Each row was made from one small tree. Brackets hold a mark, then the marks that hang from it, in alphabetical order. Every link used is in the known rows. Write each row's tree.
Known rows:
(U L (Q (F J) G)): -2.0 7.6 3.7 -1.8 -0.8 -3.5 4.9 8.0 -11.9 -55.1 26.8 -15.9 4.1 -3.8 19.2
 12.7
(L (U (Q (F J) G))): 1.0 4.6 9.6 0.0 -3.8 1.9 4.5 4.2 1.7 -12.6 10.4 -0.7 -1.0 -8.3 8.4 6.7
(G (L (U (Q F)))): -1.3 2.3 6.7 3.1 1.1 -3.2 -4.5 -4.9 1.9 8.0 -11.4 4.3 -8.5 -9.6 -9.1
 15.4
(L U): 2.3 5.6 4.3 4.8 -1.7 6.9 0.4 -0.4 6.4 16.9 3.2 7.5 -2.4 -13.3 -7.8 7.4
(J (U L (Q F G))): 1.6 18.9 11.8 0.6 -3.4 3.4 0.4 12.2 -9.3 -23.6 10.6 -12.1 3.8 -11.2 7.8
 19.9
(Q (G L) U): -9.2 -30.7 4.8 -11.9 3.3 4.3 -6.0 3.2 -0.4 4.5 -24.6 -4.1 1.1 36.0 -2.1
 7.8
(G (Q U)): -3.9 -7.2 1.3 -5.1 -2.3 11.5 -0.3 1.4 3.4 26.1 -1.6 -10.7 -10.6 14.9
 -5.2 -12.0
(J (G (Q F)) (U L)): 2.6 31.0 10.7 -4.0 -5.3 7.8 -4.8 10.2 -3.7 21.8 -9.3 -6.1 -4.2 8.8 0.5
 6.0
(Q (F (J U)) (G L)): -13.1 3.2 19.6 -17.0 7.2 11.5 -1.2 3.9 -1.6 -15.5 -14.3 -9.2 3.3 45.8
 17.0 13.3
(J (U L (Q F))): 1.5 22.4 8.3 2.3 -2.2 0.8 1.0 9.6 -8.9 -18.7 18.3 -10.3 2.6 -21.3 3.8
 21.5
(J G U): 5.2 17.7 7.0 -3.8 -4.1 -6.2 -5.3 10.2 -2.7 20.4 -28.4 5.1 2.5 2.0 2.3
 10.2
(G L (Q F U)): -12.2 -8.1 8.9 -11.2 2.6 13.8 -5.8 -6.0 4.0 30.4 -7.6 -10.3 -15.4 33.5
 -11.0 -4.7
(G (L U)): -1.7 1.4 4.8 4.1 3.9 1.5 -6.7 -5.4 4.6 21.9 -23.3 7.9 -7.9 -4.1 -13.9
 17.3
(U (Q F)): 0.7 1.9 3.7 -2.0 -6.0 -9.8 4.3 1.8 -5.6 -28.4 24.6 -7.1 -1.2 -11.3 9.6
 -4.5
(G L Q): -2.1 5.3 5.6 1.8 0.3 7.4 -7.4 -5.1 3.2 30.8 -33.5 -6.0 -19.0 12.1 -10.5
 -1.9
(L G U): 11.7 8.0 -2.7 8.2 2.0 2.2 -3.0 0.8 12.6 5.1 15.4 -3.6 -3.5 -15.8 -5.7
 14.8

Which tree is each row?
9.3 17.7 5.5 -0.5 -8.3 -16.9 -3.2 12.5 -7.0 4.8 -24.9 1.9 0.9 -15.3 6.9
 10.5
(J G (U Q))
-7.6 16.0 7.5 -10.9 8.6 8.1 3.3 3.2 -0.4 -20.3 28.8 -13.0 5.8 17.2 13.4
 14.9
(Q (F (J (U (L G)))))
-1.8 19.7 5.1 -8.5 4.0 -1.6 0.8 8.8 -1.5 11.5 -29.7 -4.9 -0.8 12.6 14.5
 11.7
(F (J (G Q) U))
-18.3 -10.5 0.7 -19.0 11.3 10.0 4.9 1.3 -3.2 -19.0 44.2 -12.2 9.2 28.3
 6.4 12.8
(Q (F J) (U L))
0.3 11.4 15.2 -3.1 -3.6 -0.2 -1.3 9.3 -5.8 -10.8 -9.2 -8.0 0.3 -2.0 7.8
 14.3
(J (U (Q F (G L))))
0.8 11.0 -0.3 3.6 -3.3 -6.2 3.4 3.2 -10.8 -41.2 40.2 -11.6 0.8 -21.9 6.0
 9.5
(U L (Q F))
4.3 -6.2 3.6 2.7 -5.3 -13.1 -1.4 4.7 -6.7 -24.4 -18.5 -5.5 -3.9 -7.6 8.7
 4.5
(U (Q (G L)))
-7.2 -9.9 3.2 -4.4 2.6 8.1 -7.4 -3.9 3.6 36.2 -27.2 -7.8 -16.7 20.2
 -14.0 0.4
(G L (Q U))
-1.8 2.4 2.0 -9.9 -5.4 1.8 -3.1 3.0 -0.3 19.7 -0.5 -3.5 -5.4 24.1 -0.4
 -12.4
(J (G (Q F (U L))))
-3.2 9.9 1.4 -6.2 5.7 -4.3 -1.5 1.1 1.7 14.8 -34.1 0.7 -6.3 14.9 8.3 9.7
(F (J (G (L U) Q)))
-6.6 19.5 10.3 -6.8 1.2 17.9 2.8 2.4 0.8 7.6 10.7 -15.8 -8.5 18.4 6.5
 -3.5
(G (Q (F (J (U L)))))
7.4 12.5 -5.3 5.9 -1.1 -9.5 1.1 4.2 -6.5 -49.4 48.9 -19.2 0.0 -24.1 7.5
 14.3
(U (L G) (Q F))
-1.8 6.3 -1.1 -5.2 5.8 -14.8 -0.4 2.1 -1.9 -3.3 -28.6 3.6 -0.8 2.8 11.1
 16.8
(F (J (G (L (U Q)))))
0.6 19.9 0.2 -3.9 4.7 -12.4 1.8 11.2 -8.6 -16.3 -15.3 -4.9 5.2 -7.9 17.1
 25.6
(F (J G (U L Q)))
-14.0 -20.0 8.9 -17.8 1.9 16.9 0.6 5.6 -3.2 -19.7 32.8 -12.7 8.7 44.0
 5.6 1.6
(Q F G (U L))
3.8 9.9 4.5 0.2 -4.9 -2.8 -8.7 -1.1 4.0 39.9 -40.6 6.8 -14.1 9.5 -8.2
 -2.4
(J (G (L U) Q))
6.7 -2.8 -6.1 -0.1 1.9 3.4 -3.7 2.3 8.5 7.1 11.2 -18.4 -8.5 7.9 -2.0
 -1.1
(L (G (Q U)))
9.0 15.1 4.1 4.2 -1.2 13.5 -2.0 0.0 15.1 16.1 23.4 -11.4 -11.8 -1.2 -4.9
 1.4
(L (G (Q F)) U)
-2.4 -14.6 -9.8 -3.5 6.4 1.6 -2.4 3.3 -0.2 -7.4 26.4 -11.2 4.4 2.6 -6.5
 16.0
(Q (U (L G)))
-11.7 0.5 4.4 -12.0 3.4 17.6 3.1 1.3 0.9 7.2 22.9 -17.7 -6.4 26.8 2.5
 -4.6
(G (Q (F J) (U L)))
-2.1 18.7 0.1 -2.7 11.6 1.3 1.9 8.1 -2.6 -16.2 -0.9 -11.6 5.8 -2.5 12.6
 30.7
(F (J (U (L G))))
